Known rows, with every step that occurs:
tumug/dono: [ 0.669  1.564  0.542 -1.149  1.751  0.608 -2.003  0.346  2.013  1.660
 -2.859 -0.334  1.127  0.503  0.718  0.709 -0.163  1.082  1.121 -0.598
  0.790 -0.372 -0.394]
tulid/tidi: [ 0.239  1.753  1.470 -0.659  2.225  1.535 -1.843  0.621  1.382  0.969
 -2.348 -0.409 -0.641  0.711  1.051  0.378  0.002  0.974  0.865  0.044
  0.782 -0.462 -0.164]
tulid/bako/tidi: [ 0.191  1.489  2.023  0.093  1.883  1.645 -1.593  1.136  2.646  1.518
 -2.970 -0.924 -0.124  0.800  2.430  0.730 -1.382  1.854  0.641  0.422
  1.070 -1.216 -0.154]
tumug/gurod/momikip/tidi/tulid: [-0.136  0.897  1.246 -1.593  1.763  0.856 -0.771 -0.289  2.321  1.381
 -3.091 -0.186 -0.153  0.181  1.075  2.304 -2.118  3.193  1.939 -1.215
 -0.232 -0.227 -0.471]
tulid/bako/tidi/tumug/gurod/momikip/dono: [ 1.242  1.417  0.521  0.180  1.259  0.909 -1.277  0.350  4.714  1.586
 -2.723 -1.470 -0.921 -0.347  1.183  3.153 -3.213  3.552  2.313 -0.880
  1.365 -1.026 -0.067]
surov/dono/momikip/tidi: [ 0.802  1.656  0.079  0.265  1.957  2.515 -0.301  1.067  2.356  1.898
 -4.255 -0.757 -0.831  0.427 -0.342  2.050 -1.393  2.162  0.817  0.123
 -1.077 -0.260 -0.226]
tidi/tumug/gurod: [ 0.491  1.318  0.125 -2.136  1.828  0.722 -1.814 -0.276  3.196  1.644
 -0.780 -0.527  0.595  0.412  1.116  1.149 -0.987  1.847  1.837 -1.009
  0.659 -0.718 -0.131]
surov/dono/momikip/tidi/tulid/bako: [ 0.843  1.347  0.715  0.318  2.600  2.546 -0.615  0.996  3.089  1.885
 -6.290 -0.382 -0.997  0.729  0.654  2.615 -2.016  3.251  1.715  0.082
 -0.769 -0.556  0.111]
bako/tidi/tumug/gurod/momikip/dono: [ 0.813  1.670  0.272 -0.411  0.774  0.702 -1.360 -0.017  4.376  1.442
 -2.256 -1.237 -0.503 -0.561  0.653  2.813 -2.278  2.963  1.868 -1.237
  1.051 -0.761 -0.252]
gurod/momikip: [ 0.590  1.061  0.024 -0.991  2.064  0.254 -1.212 -0.395  2.355  1.195
 -0.562 -0.608 -0.110  0.385  0.550  2.118  0.004  1.280  0.751 -0.641
  0.115 -0.797 -0.478]
bako/tulid: [ 0.187  0.527  1.895 -1.434  1.414  0.832 -1.667  0.719  2.587  1.647
 -2.168  0.229  0.112  0.900  2.564  1.325  0.547  1.334  0.902 -0.158
  0.742 -0.977 -0.640]
dono/momikip/tidi/tulid: [ 0.086  1.673  1.675 -0.776  2.289  2.361 -1.169  0.645  2.198  1.690
 -5.744 -0.179 -0.076  0.782  1.081  0.934 -0.423  2.040  1.327 -0.263
 -0.795 -0.382 -0.501]
tidi/tumug: [ 0.677  1.098 -0.031 -1.514  1.448  0.777 -2.026 -0.261  2.898  1.368
 -0.901 -0.535  0.271  0.721  0.621  1.140  0.379  0.908  1.338 -0.525
  0.490 -0.896 -0.390]
momikip/tidi/tumug: [ 0.501  0.953  0.668 -0.870  0.649  1.758 -1.376  0.402  2.157  1.441
 -2.148 -0.684 -0.315  0.751  0.207  1.096 -0.764  1.286  1.466 -0.264
  0.030 -0.510 -0.773]
tulid/bako: [ 0.521  0.971  0.779 -0.702  2.689  1.187 -1.630  0.768  2.271  1.679
 -1.609 -0.683 -0.051  1.112  1.882  1.252 -0.508  1.262  0.980  0.051
  0.659 -0.945 -0.174]
tumug/gurod/momikip/dono/surov: [ 0.870  1.324  0.563 -0.876  2.799  0.339 -1.211  0.918  2.508  1.632
 -2.568 -0.418 -0.210 -0.096  1.132  3.835 -0.900  2.720  1.745 -1.061
  0.524 -0.071 -0.121]
tumug/gurod/momikip: [ 0.349  1.211  0.147 -1.651  2.369  0.093 -0.992 -0.469  2.628  1.498
 -0.386 -0.585  0.222  0.074  1.111  2.012 -1.279  2.203  1.284 -1.137
  0.251 -0.614 -0.243]
surov/dono: [ 0.532  1.049 -0.653 -0.652  1.971  0.838 -1.253  0.456  2.457  1.462
 -1.225 -0.333 -0.068  0.629  0.337  2.307 -0.311  1.309  0.602 -0.229
  0.078 -0.538 -0.001]
gurod/momikip/dono: [ 0.805  1.044 -0.515 -0.245  2.030  0.399 -1.286  0.447  2.858  1.402
 -1.178 -0.771 -0.583  0.253  0.353  3.110 -0.111  1.227  1.064 -0.810
  0.274 -0.449 -0.524]
bako/tulid/tidi/tumug: [ 0.884  1.013  2.297 -0.961  0.625  1.438 -2.091  0.285  2.991  1.048
 -3.322  0.072 -1.064  0.533  1.530  1.207  0.080  1.951  1.840 -0.099
  1.341 -0.996 -0.434]
tulid/bako/tidi/tumug/dono: [ 1.287  1.801  1.512 -0.119  0.622  1.266 -2.253  0.346  3.613  1.620
 -4.588 -1.058  0.436  0.264  1.099  0.751 -1.888  2.461  1.799 -0.165
  1.688 -1.160 -0.187]
gurod/momikip/tidi/tulid/bako: [ 0.443  0.590  1.229 -0.374  1.944  1.156 -0.927  0.163  2.360  1.285
 -3.703 -0.451 -0.866  0.742  1.089  2.746 -1.663  2.848  1.790 -0.419
 -0.081 -0.661 -0.509]
gurod/momikip/tidi/bako/tulid: [ 0.531 -0.328  2.626 -0.887  1.124  1.023 -0.870  0.331  3.205  1.338
 -3.831 -0.062 -1.341  0.513  2.154  2.637 -0.957  2.685  1.810 -0.604
 -0.361 -0.909 -1.241]
tumug/gurod/momikip/tidi/bako: [ 0.308  0.462  1.631 -1.431  2.187  0.985 -0.722 -0.048  2.870  1.468
 -2.525 -0.649 -0.690  0.150  1.464  2.128 -2.518  2.956  2.050 -1.226
 -0.594 -0.416 -0.726]

Rows:
[ 1.089  1.027  1.938 -1.424  0.895  0.523 -1.425 -0.641  3.753  1.080
 -2.658 -0.194 -1.347 -0.332  1.232  2.276 -1.580  3.522  2.520 -0.970
  1.271 -0.969 -0.276] : bako/tulid/tidi/tumug/gurod/momikip
[ 1.296  1.012  1.322 -0.652  0.940  0.759 -1.488  0.182  4.187  1.276
 -3.337 -0.351 -1.829 -0.463  0.960  3.302 -1.717  3.407  2.800 -1.158
  1.465 -0.617 -0.322] : bako/tulid/tidi/tumug/gurod/momikip/dono
[-0.028  0.640  1.764 -0.618  2.044  1.935 -1.347  0.986  1.892  1.602
 -4.271 -0.245 -0.317  1.219  1.989  1.518 -1.366  2.257  1.641  0.002
  0.217 -0.551 -0.411] : momikip/tidi/tulid/bako
[ 0.639  1.135  2.402 -1.606  1.020  1.246 -1.916  0.184  3.305  1.365
 -3.137  0.052 -0.788  0.158  2.050  1.112 -1.270  2.876  2.369 -0.599
  1.529 -0.826 -0.170] : bako/tulid/tidi/tumug/gurod
[ 0.738  1.400  1.462 -0.185  1.142  1.521 -1.898  0.446  3.546  1.395
 -2.869 -1.075 -0.233  0.640  1.761  1.021 -1.380  2.103  1.302  0.123
  1.289 -1.427 -0.184] : tulid/bako/tidi/tumug
[ 0.297  0.997  2.856 -0.798  1.458  1.459 -1.772  0.926  2.076  1.168
 -3.466  0.199 -0.937  0.709  2.290  0.913  0.096  1.688  1.134  0.149
  1.172 -0.766 -0.421] : bako/tulid/tidi
[ 0.339 -0.206  2.914 -1.579  1.434  0.838 -0.686  0.253  3.525  1.626
 -3.721 -0.075 -1.062  0.154  2.691  2.546 -2.347  3.706  2.304 -1.092
 -0.227 -0.718 -0.996] : tumug/gurod/momikip/tidi/bako/tulid
[ 0.199  1.055  0.795 -1.094  1.615  1.006 -0.382  0.207  1.938  1.584
 -1.532 -0.800 -0.417  0.111  0.625  1.992 -2.484  2.638  1.408 -0.863
 -0.206 -0.216 -0.586] : tumug/gurod/momikip/tidi
[ 1.034  1.171  0.476 -0.175  2.466  0.474 -1.414  0.961  2.208  1.376
 -2.750 -0.436 -0.508  0.241  0.666  3.960  0.448  1.727  1.213 -0.587
  0.353 -0.251 -0.359] : gurod/momikip/dono/surov
[ 1.005  1.839 -0.609 -0.305  2.763  1.618 -0.946  0.426  3.098  1.751
 -3.102 -0.566 -0.262  0.425  0.023  2.066 -0.251  1.777  0.672 -0.155
 -0.570 -0.669  0.124] : surov/dono/momikip
[ 1.295  1.719  0.024 -0.468  1.617  0.799 -1.518 -0.125  3.533  1.115
 -2.210 -0.995 -1.434 -0.486 -0.195  2.936 -1.818  2.657  2.509 -1.294
  1.090 -0.291 -0.088] : tulid/tidi/tumug/gurod/momikip/dono
[ 0.146  0.791  1.111 -1.227  2.849  0.982 -2.006  0.357  2.660  1.461
 -3.114 -0.083  0.250  1.191  2.364  1.600 -0.211  1.762  1.533 -0.292
  0.685 -0.946 -0.080] : tidi/tulid/bako
[ 1.186  1.004  3.356 -0.729  1.494  2.170 -1.418  1.016  3.512  2.055
 -7.995  0.006 -0.300  0.369  1.992  1.030 -1.110  2.917  2.271 -0.494
 -0.326 -0.622 -1.052] : tumug/dono/momikip/tidi/bako/tulid
[ 0.424  1.849  1.351 -0.298  2.136  2.530 -0.786  1.111  1.841  1.863
 -4.135 -0.746 -0.388  0.686  0.665  0.656 -0.687  1.524  0.839  0.056
 -0.770 -0.406 -0.615] : dono/momikip/tidi
[ 0.837  1.949  1.028 -1.182  1.702  2.354 -0.896  0.378  3.045  2.034
 -3.798 -0.896 -0.245  0.174  0.365  0.960 -2.075  2.664  2.035 -0.673
 -0.455 -0.456 -0.370] : dono/momikip/tidi/tumug/gurod
[ 0.474  1.522  0.463 -0.200  2.087  2.333 -0.714  0.630  2.780  1.673
 -5.909 -0.107 -0.528  0.482  0.114  2.320 -1.113  2.707  1.353 -0.223
 -1.049 -0.270 -0.089] : surov/dono/momikip/tidi/tulid
[ 1.804  2.639  1.607  0.247  1.390  1.998 -1.973  0.367  4.192  1.866
 -6.461 -1.220  0.229  0.039  0.801  0.557 -1.908  2.944  1.925 -0.135
  1.065 -1.307 -0.053] : tulid/bako/tidi/tumug/dono/momikip
[ 1.385  1.419  2.332 -0.883  0.181  1.037 -2.444  0.145  3.075  1.255
 -5.111  0.133 -0.411  0.146  0.870  0.892 -0.458  2.352  2.331 -0.420
  1.768 -0.715 -0.435] : bako/tulid/tidi/tumug/dono
[ 1.012  1.468  1.109 -0.576  1.273  0.716 -1.216 -0.432  4.250  1.409
 -2.202 -1.301 -0.486 -0.194  1.405  2.195 -3.097  3.697  2.011 -0.734
  1.179 -1.396 -0.011] : tulid/bako/tidi/tumug/gurod/momikip
[ 0.667  1.670  0.851 -1.099  0.808  0.433 -1.306 -0.787  3.979  1.227
 -1.620 -1.009 -0.058 -0.415  0.815  1.803 -2.180  3.094  1.598 -1.045
  0.891 -1.110 -0.248] : bako/tidi/tumug/gurod/momikip
[ 0.359  1.164  2.231 -0.973  2.848  1.523 -2.144  0.355  2.348  0.869
 -3.376 -0.310 -0.921  0.751  1.807  0.570  0.033  1.273  1.477 -0.327
  0.408 -0.658 -0.319] : tulid/tidi/bako
[ 0.581  1.632  1.520 -0.834  1.366  1.451 -1.683  0.387  3.864  1.711
 -2.730 -1.097  0.045  0.309  2.216  1.003 -2.767  3.048  1.852 -0.347
  1.416 -1.245  0.106] : tulid/bako/tidi/tumug/gurod
[ 1.565  1.955  2.480 -0.090  0.981  1.323 -2.384  0.894  2.964  1.551
 -6.141 -0.676  0.491  0.241  1.377  1.560 -1.433  3.030  2.010  0.095
  1.785 -0.934 -0.009] : tulid/bako/tidi/tumug/dono/surov
[ 1.103  1.703  2.086 -0.588  2.292  2.263 -1.431  0.707  2.842  1.888
 -6.942 -0.593 -0.004  0.386  0.807  0.616 -1.262  2.261  1.968 -0.584
 -0.738 -0.344 -0.766] : tumug/dono/momikip/tidi/bako
[ 0.964  0.488  2.182 -0.230  1.749  2.406 -0.604  1.179  3.972  1.910
 -6.451  0.023 -1.453  0.500  1.704  2.667 -1.301  3.174  1.727 -0.107
 -1.075 -0.782 -0.623] : surov/dono/momikip/tidi/bako/tulid
[ 0.624  0.594  3.354 -0.799  2.020  2.405 -1.078  1.144  3.436  1.902
 -6.272 -0.022 -1.030  0.794  2.671  1.240 -0.629  2.501  1.775 -0.175
 -0.758 -0.929 -1.011] : dono/momikip/tidi/bako/tulid
[ 0.925  1.130  0.817 -0.068  2.505  2.496 -0.650  0.827  3.269  1.711
 -5.251 -0.559 -1.168  0.501  0.459  2.217 -1.399  2.514  1.495 -0.261
 -1.429 -0.455 -0.416] : surov/dono/momikip/tidi/bako
[ 1.337  1.509  1.638 -0.835  0.579  1.407 -1.872  0.883  1.624  1.597
 -5.366 -0.267  0.418  0.343 -0.059  1.730 -0.860  2.295  2.129 -0.362
  0.511  0.025 -0.613] : momikip/tidi/tumug/dono/surov
